Every row comes from one small tree of marks. The marks that hang from a mark follow it in brackets, in the order of their numbers. Every link used is in the known rows. Which tree was each row made from?
Known rows
Q623{Q7 Q272 Q323}: +0.66; +0.33; +0.37; +0.76; +0.65; -1.12; -1.83; +2.43; +0.41; +0.72; -1.34; -0.36; -1.40; -2.09; -0.05; -0.66; +0.44; +1.95; +2.94
Q623{Q7{Q870} Q272 Q323{Q607}}: +1.33; +0.91; +0.27; -0.36; +1.79; -2.37; -1.14; +2.17; +0.33; +0.38; +1.14; -0.97; -2.50; -1.04; +0.51; +0.14; +0.91; +0.90; +2.64
Q257{Q623}: -1.71; +0.56; -0.65; +3.91; +0.08; -0.58; -1.38; -0.83; +0.38; -1.85; +2.43; +0.75; -2.12; -2.22; -1.22; -0.88; -0.46; +2.26; +1.06
Q508{Q272{Q623{Q323}}}: +3.76; +0.37; +0.36; +2.47; +1.80; -0.57; -1.40; +0.76; +1.53; -0.24; -0.38; +0.05; -3.11; -0.46; -1.59; +1.55; -0.33; +0.54; +2.34
Q835{Q623}: -0.85; +1.11; +0.42; +3.38; +0.28; -1.35; -1.64; -0.22; +1.97; -1.62; -0.40; +1.32; -3.21; -1.25; -0.80; -3.91; -0.31; +1.35; +1.60
Q272{Q508 Q623{Q7 Q323}}: +2.55; +0.82; -0.02; +1.25; -1.56; -0.22; -1.97; +0.56; -0.38; +0.73; -3.26; -0.40; -2.09; -2.00; -0.94; +3.26; -1.06; +1.79; +1.93
Q835{Q623{Q7 Q323}}: +0.42; +0.51; +0.71; +1.54; +0.12; -0.93; -1.38; +1.21; +1.22; +0.00; -3.69; +0.52; -1.91; -1.12; -0.63; -2.54; -0.05; +1.65; +1.35
Q272{Q623}: +0.98; +1.66; -0.48; +3.28; +0.31; -1.05; -2.08; -0.35; +0.84; -1.34; +0.90; +0.61; -2.99; -1.70; -0.81; +0.56; -0.41; +0.88; +1.37
Q7{Q623{Q323}}: +1.03; +1.53; -0.38; +3.63; +0.49; +0.11; -0.65; +0.14; +1.48; -0.57; +2.16; +0.43; -2.57; -2.13; -0.89; -1.91; -0.89; +1.34; +1.59
Q323{Q623}: -0.27; +1.17; +0.47; +4.38; +0.14; -0.95; -1.77; -0.34; +1.09; -1.66; +2.33; +0.91; -2.88; -1.69; -1.64; -1.50; -0.92; +1.97; +0.80
Q508{Q272{Q623{Q323{Q607}}}}: +3.74; +1.22; +0.57; +1.78; +3.04; -1.39; -1.62; +0.66; +1.88; -0.34; +1.19; +0.34; -3.83; -0.20; -0.43; +2.02; +0.07; -0.27; +2.77
Q7{Q623{Q272 Q323{Q607}} Q870}: +2.69; +1.98; +0.33; +1.34; +2.13; -0.93; -0.35; +1.32; +0.49; -0.77; +5.80; -0.56; -3.52; -1.33; -0.12; -0.97; +0.50; +0.28; +3.36
Q7{Q623 Q870}: +0.34; +2.10; -1.10; +3.28; -0.20; -0.59; +0.07; -0.81; +1.06; -1.82; +3.36; +0.06; -3.67; -1.45; -1.40; -2.43; -1.05; +1.96; +1.03
Q272{Q508}: -0.58; +0.69; -0.80; +3.72; -1.52; -0.71; -2.15; -0.88; +0.60; -0.55; +0.08; +0.50; -2.90; -2.17; -0.83; -1.08; -1.94; +2.62; +2.17
Q323{Q607 Q623{Q7{Q870}}}: -0.17; +1.59; +0.65; +1.50; +0.64; -2.34; -1.02; -0.22; +0.68; -1.77; +2.03; +0.12; -3.24; -0.49; -0.92; +0.13; -0.05; +1.96; +0.43
Q623{Q323}: +0.61; +0.52; -0.66; +3.45; +0.75; -0.96; -1.68; +0.69; +1.46; +0.21; +0.34; +0.41; -1.97; -1.82; -0.40; -1.98; -0.79; +1.04; +0.95
Q7{Q623{Q272 Q323}}: +1.70; +1.39; +0.44; +2.67; +1.19; +0.14; -0.87; +1.42; +0.79; -0.42; +2.84; +0.05; -2.66; -2.49; -0.84; -1.14; -0.24; +1.14; +3.51
Q7{Q623{Q323} Q870}: +1.69; +1.49; -0.88; +3.09; +0.14; -0.12; +0.27; -0.04; +0.77; -0.69; +2.85; -0.51; -3.23; -1.59; -1.35; -2.17; -0.89; +1.37; +0.74
Q323{Q607 Q623{Q7 Q272}}: -0.36; +1.60; +1.93; +1.06; +1.81; -1.98; -2.17; +1.07; +0.30; -1.35; +2.60; +0.46; -2.67; -1.26; -0.33; +0.83; +0.89; +1.76; +2.97

Which tree is each row?
+0.42; +0.75; +1.34; +1.21; -0.14; -1.44; -1.06; +1.27; +0.13; -1.35; +1.13; -0.56; -2.82; -1.32; -1.84; +0.49; +0.23; +2.52; +1.85
Q323{Q623{Q7{Q870} Q272}}
+1.46; +1.25; -0.66; +1.13; -2.51; -0.81; -1.38; -0.54; -0.71; -0.72; -2.06; -0.76; -3.00; -1.39; -1.23; +2.73; -1.37; +2.36; +1.38
Q272{Q508 Q623{Q7{Q870}}}
+0.77; +0.97; +1.75; +2.60; +0.72; -1.12; -2.62; +0.18; -0.23; -1.40; +4.07; +0.57; -3.64; -2.15; -0.66; +1.39; -0.55; +1.84; +3.91
Q323{Q607 Q623{Q272{Q508}}}
-0.94; +0.46; -0.32; +2.19; +0.13; -0.34; -0.84; +0.44; -0.03; -0.32; -1.09; -0.01; -1.17; -1.99; -0.88; +0.59; +0.10; +2.55; +0.88
Q257{Q623{Q7 Q323}}
-0.51; +0.94; +0.05; +1.19; -0.83; -1.55; -0.72; +0.07; +1.30; -1.39; -2.22; +0.19; -2.99; -0.50; -1.22; -2.91; -0.01; +2.02; +0.79
Q835{Q623{Q7{Q870}}}
+0.55; +1.30; +1.49; +0.66; +1.08; -2.19; -1.33; +1.04; -0.05; -1.41; +3.41; -0.40; -3.26; -0.83; -0.66; +0.90; +1.01; +1.73; +2.16
Q323{Q607 Q623{Q7{Q870} Q272}}
+0.51; +0.60; -0.89; +1.07; -0.31; -1.38; -0.59; +1.04; +0.84; +0.24; -1.56; -0.85; -1.84; -1.10; -0.74; -1.16; -0.44; +1.98; +0.28
Q623{Q7{Q870} Q323}
+0.40; -0.09; +0.36; +2.54; +1.02; -0.24; -1.46; +1.49; -0.11; -0.50; +2.75; +0.06; -1.34; -2.48; -0.97; +0.34; +0.46; +1.60; +2.75
Q257{Q623{Q272 Q323}}
+2.47; +1.10; -0.44; +0.68; -0.34; -1.27; -0.83; +1.06; +0.15; -0.10; -1.86; -0.90; -2.11; -1.04; -1.09; +1.69; +0.18; +1.00; +0.58
Q272{Q623{Q7{Q870} Q323}}
+0.44; +0.82; +0.86; +0.07; +2.19; -2.01; -1.99; +2.35; +0.54; +0.61; +0.60; -0.13; -2.12; -1.59; +1.11; +0.29; +0.72; +0.95; +3.44
Q623{Q7 Q272 Q323{Q607}}
+1.07; +0.50; +1.11; +1.27; -2.08; -0.68; -1.49; +0.70; -0.99; -1.09; +0.46; -0.76; -3.05; -1.75; -1.97; +1.81; -0.76; +3.15; +2.67
Q323{Q623{Q7{Q870} Q272{Q508}}}
+0.42; -0.14; +0.25; +0.33; +0.18; -0.46; -0.55; +2.08; -1.04; -0.33; +1.00; -1.15; -1.45; -1.94; -1.08; +1.24; +0.92; +2.31; +2.08
Q257{Q623{Q7{Q870} Q272 Q323}}
+2.94; +0.84; -0.20; +2.94; -1.07; -0.08; -2.19; +0.05; -0.05; +0.16; -0.57; +0.03; -2.43; -2.21; -0.83; +2.26; -1.30; +0.91; +2.16
Q272{Q508 Q623{Q323}}
+1.13; +1.17; +0.64; +0.21; +1.06; -2.05; -0.86; +0.79; +1.25; -0.44; -0.89; -0.10; -2.78; +0.02; -0.11; -2.35; +0.68; +0.51; +1.21
Q835{Q623{Q7{Q870} Q323{Q607}}}
+1.26; +2.04; -0.11; +2.81; +2.08; -0.78; -0.67; -0.06; +1.33; -0.77; +4.33; +0.58; -3.23; -1.45; +0.17; -1.81; -0.58; +0.41; +2.06
Q7{Q623{Q323{Q607}}}
+3.02; +0.73; -0.44; +0.66; -2.24; -0.43; -1.11; +0.54; -0.49; +0.49; -2.75; -1.11; -2.59; -1.51; -1.25; +3.08; -0.98; +1.88; +1.25
Q272{Q508 Q623{Q7{Q870} Q323}}
-0.21; +0.23; -0.84; +1.53; -0.65; -0.50; +0.00; +0.61; -0.34; -0.37; -0.26; -0.69; -1.59; -1.52; -1.12; +0.58; +0.00; +2.50; +0.04
Q257{Q623{Q7{Q870} Q323}}
+2.31; +1.73; +0.70; +1.99; +1.07; -0.05; -1.57; +0.97; +0.11; -0.23; +4.28; -0.05; -3.47; -2.46; +0.24; +0.53; -0.72; +1.02; +4.83
Q7{Q623{Q272{Q508} Q323{Q607}}}
+0.89; +1.74; -0.24; +2.69; -0.06; -0.43; -0.31; +0.29; +0.38; -1.73; +4.35; -0.27; -3.77; -1.85; -1.34; -1.92; -0.18; +1.67; +3.03
Q7{Q623{Q272} Q870}
-1.55; +0.11; +0.34; +1.67; -1.66; -0.04; -1.92; +0.50; -1.36; -0.89; -0.36; -0.11; -1.94; -2.60; -0.92; +2.23; -0.31; +3.31; +3.63
Q257{Q623{Q7 Q272{Q508}}}
+2.16; +1.42; +0.40; +0.47; +0.12; -1.20; -2.37; +0.32; -0.27; +0.44; -1.47; -0.22; -2.33; -1.68; +0.44; +3.77; -0.72; +0.68; +2.34
Q272{Q508 Q623{Q7 Q323{Q607}}}
+0.71; +1.45; +0.03; +3.09; -1.19; +0.43; -1.57; -0.16; -0.11; -1.18; +2.49; +0.17; -3.58; -2.81; -1.09; -0.01; -1.40; +2.20; +4.61
Q7{Q623{Q272{Q508}}}
-0.12; -0.16; +0.61; +1.02; +0.62; -0.30; -1.34; +2.01; -0.74; -0.13; -0.09; -0.37; -0.88; -2.23; -0.78; +1.16; +0.85; +2.08; +2.89
Q257{Q623{Q7 Q272 Q323}}
+3.11; +1.50; +0.11; +2.18; +0.60; -1.03; -2.44; -0.11; +0.26; +0.04; +0.98; +0.15; -2.85; -1.83; +0.08; +2.88; -0.85; +0.23; +2.40
Q272{Q508 Q623{Q323{Q607}}}
+0.68; +0.46; +1.47; +3.31; -0.96; -0.32; -2.44; +0.36; -0.31; -1.04; +2.49; +0.40; -2.86; -2.45; -1.64; +0.94; -0.94; +2.59; +3.45
Q323{Q623{Q272{Q508}}}
+0.82; +1.06; -0.53; +0.52; +1.30; -2.32; -0.94; +0.99; +0.87; +0.28; +0.49; -0.63; -2.51; -0.77; +0.47; -0.77; -0.05; +0.98; +0.73
Q623{Q7{Q870} Q323{Q607}}
+2.33; +1.22; -0.06; +2.25; +0.67; -0.08; +0.03; +1.33; +0.57; -0.70; +3.85; -0.68; -2.74; -1.94; -1.26; -1.32; +0.16; +1.07; +2.84
Q7{Q623{Q272 Q323} Q870}
+0.03; +0.68; +0.79; +0.33; +2.06; -1.25; -1.47; +1.79; -0.27; -0.36; +1.91; -0.15; -1.53; -1.79; +0.47; +1.72; +1.38; +1.24; +3.28
Q257{Q623{Q7 Q272 Q323{Q607}}}
-0.20; +1.09; +0.24; +2.27; -0.79; -1.39; -0.74; -0.14; +0.39; -1.59; +0.53; -0.23; -2.74; -1.07; -1.92; -0.69; -0.38; +2.89; -0.13
Q323{Q623{Q7{Q870}}}
+3.01; +0.52; +0.39; +1.10; +1.31; -0.78; -1.14; +1.25; +1.13; +0.26; -3.61; -0.19; -2.93; -0.33; -1.58; +2.90; -0.16; +1.15; +2.49
Q508{Q272{Q623{Q7 Q323}}}
+1.93; +1.85; +0.43; +0.50; +1.80; -1.85; -1.85; +0.92; +0.55; +0.05; -0.51; +0.07; -2.43; -1.17; +0.63; +2.41; +0.55; +0.12; +1.38
Q272{Q623{Q7 Q323{Q607}}}
-0.38; +0.12; -0.17; +0.89; -2.19; -0.23; -1.00; +0.41; -1.66; -1.14; +0.33; -0.86; -2.52; -2.29; -1.46; +2.01; -0.32; +3.40; +3.21
Q257{Q623{Q7{Q870} Q272{Q508}}}
